In the rows, 128 means zero.
Known rows, with every step that occurs
dupi, rute, pava, gesa, lenobok: [ 98 100  84 104 163 127 216 120 179 177 177 177 144 148 100 128 109 177
 115 109 165 126 105]
sogila, rute: [130 114 137 114 108 135 159  93  22 128 149 125 119 136 124 151 142 155
 146 140 144 126 126]
lenobok, gesa, bani: [102 125  91 163  96 132 151 124 200 145 146 171 137 147 113  86 123 175
 105 131 145 132 129]
dupi, rute: [114 117 108 133 115 134 182 135  98 144 154 143 117 139 115 153 117 115
 107 124 139 136 120]
bani, rute, sogila, gesa: [155  84 100 110 139 142 161 105 122 133 161 110 147 180 115 172 126 148
 153 179 153 115 138]
pava, gesa: [119 114 113 129 151 128 134 122 153 133 149 147 142 146 120 109 131 159
 113 103 135 113 110]
rute, pava, gesa, lenobok: [112 110 109 100 171 120 164 110 206 160 148 163 156 138 114 103 119 190
 132 114 153 117 113]
pava, gesa, sogila: [120 130 132 142 194 125 160  85 153 153 129 145 140 163 117 122 147 167
 117 127 125 102 115]
lenobok, gesa, bani, rute: [102 108  92 160  85 130 179 146 144 155 173 161 128 160 107 113 141 202
 123 140 161 129 134]
gesa, bani, rute: [104 123 119 138  85 121 155 128  82 157 158 139 120 161 122 134 137 179
 143 150 151 133 126]
bani, rute, lenobok, gesa, sogila: [144  97  97 138 166 136 239 124 198 168 137 136 123 137  92 164 182 190
 123 157 151 119 140]
gesa, sogila, rute, bani: [115 126 147 134 109 138 155  57  60 166 142 118 128 174 119 151 136 126
 147 165 146 130 126]
sogila, gesa, bani, rute: [116 107  90 127  84 129 170 129  96 156 167 153 133 179 122 132 118 183
 161 167 170 128 122]
gesa, bani: [104 139 119 143 101 122 123 102 136 145 129 149 130 149 129 106 117 155
 124 140 135 137 122]
lenobok, gesa, bani, rute, sogila: [117  95  91 161 114 138 163 102 175 151 164 138 142 180 102 130 140 195
 108 167 151 125 144]
gesa, lenobok: [138 122 117 122 159 128 121 103 171 163 104 148 142 108 114 142 138 185
 143 125 140 135 122]
dupi, rute, pava, gesa: [ 88 105  93 110 134 127 222 146 130 142 200 159 130 170 114 113  98 121
  98 113 153 119 111]
lenobok, gesa: [126 114 105 148 127 137 151 147 192 125 145 149 136 127 113 107 132 148
 108 117 138 123 136]
dupi, rute, bani, gesa: [ 86  98  78 135  94 140 167 182 190 170 209 148 144 175 112 130  74  87
 126 118 164 148 114]
dupi, rute, lenobok: [133 101  82 113 128 139 206 134 153 153 137 141 116 119 102 166 131 128
  96 127 143 149 114]
dupi, rute, sogila, gesa: [143  90  78 118 145 149 184  94 139 139 161 133 146 175 108 166  97 109
 115 166 150 127 126]
gesa, pava: [115 126 149 119 128 130 154 120 104 147 138 150 142 139 128 106 104 187
 108 147 112 117 140]
rute, sogila, gesa: [156 101  99 117 153 143 132  84 175 124 132 118 157 167 122 145 107 120
 135 171 138 118 134]
dupi, rute, bani, gesa, sogila: [ 83 112  92 149 136 138 194 141 193 190 189 147 143 193 110 144  91  91
 132 145 154 136 119]

Rows
[103 103 122  92 118 127 196 103  51 128 192 140 131 167 123 112 124 162
 137 127 157 109 119] => sogila, rute, pava, gesa
[102 116 115 104 140 121 165 137 161 126 172 143 141 160 128  89 107 135
 115 118 143 110 119] => rute, pava, gesa
[110 130 157 105 135 124 220  65  30 145 151 119 115 168 129 145 137 133
 158 178 142 111 142] => gesa, sogila, rute, pava
[128 129 154 129 143 131 187  58  28 149 127 122 114 151 122 164 158 159
 154 165 135 114 133] => gesa, sogila, rute
[126 113 130 149 144 140 211  78  83 149 142 143 122 150 107 144 164 182
 133 155 145 109 140] => lenobok, gesa, sogila, rute
[ 96 109 103 139 114 122 161 119 105 161 177 158 133 178 115 113 139 209
 125 127 157 119 108] => pava, gesa, bani, rute
[142  82 120 103 142 144 190  96  94 153 174 132 160 191 116 147 104 206
 131 200 137 106 149] => bani, rute, sogila, gesa, pava
[114 111 127 140 129 139 180 139 161 148 158 172 149 138 113  84 108 211
  89 138 122 113 147] => lenobok, gesa, pava
[130 109 104 121 180 128 129  97 200 167 125 167 156 124 106 122 141 215
 129 100 145 121 104] => pava, gesa, lenobok
[144  97  79 128 138 142 176 143 252 137 128 149 136 107  99 121 148 158
  95 122 144 135 129] => rute, lenobok, gesa
[119 104  67 136 115 144 179  70 152 155 161 153 149 199 109 146  87 133
 111 179 155 137 120] => dupi, rute, sogila, gesa, bani
[110 111 127 125 160 132 203 104  85 160 167 132 130 169 122 159 139 169
 176 161 151 110 133] => bani, gesa, sogila, rute
[ 96 123 113 143 149 130 139 134 224 175 162 130 155 184 124 120 103 105
 151 149 143 126 127] => rute, bani, gesa, sogila
[ 97 119 107 109 108 127 219 152 110 137 178 140 114 153 123 135  95  88
 112 139 148 135 130] => dupi, rute, pava
[147  83  86 115 115 148 210 106 136 139 148 146 125 117  96 144 161 186
 117 133 159 133 128] => sogila, rute, lenobok, gesa
[ 95  90  68 129 124 141 163 154 237 205 185 169 158 155  97 144  86 145
 142 115 175 155 106] => dupi, rute, bani, gesa, lenobok
[130 106 106 134 151 141 166  90 129 140 148 120 135 157 110 170 115 108
  95 150 128 133 130] => dupi, rute, sogila
[ 85  91 126 110  83 144 169 130  88 175 210 154 158 184 121 105  77 189
 146 153 152 128 132] => sogila, rute, bani, gesa, pava
[ 98 109  94 130 106 134 110 174 222 156 182 134 156 168 125 105  86 100
 145 124 153 140 121] => rute, bani, gesa
[152 107  90 108 151 135 140 104 190 162 115 161 157 125 113 139 121 186
 164 142 159 129 117] => sogila, gesa, lenobok
[120 105  89 119 170 129 141 151 238 173 143 158 157 123 114 136 119 194
 167 121 154 132 121] => bani, gesa, lenobok
[113 110 125 155 108 146 178  75 116 165 159 142 136 171 104 131 141 148
 129 152 155 125 133] => lenobok, gesa, sogila, rute, bani
[133 114  85 131 124 138 126  63 186 142 134 140 161 189 123 122  99 145
 128 185 145 128 129] => rute, sogila, gesa, bani
[ 93 112 131 102 150 124 239 118  92 154 189 128 129 185 129 138 117 140
 180 175 158 107 142] => bani, gesa, sogila, rute, pava
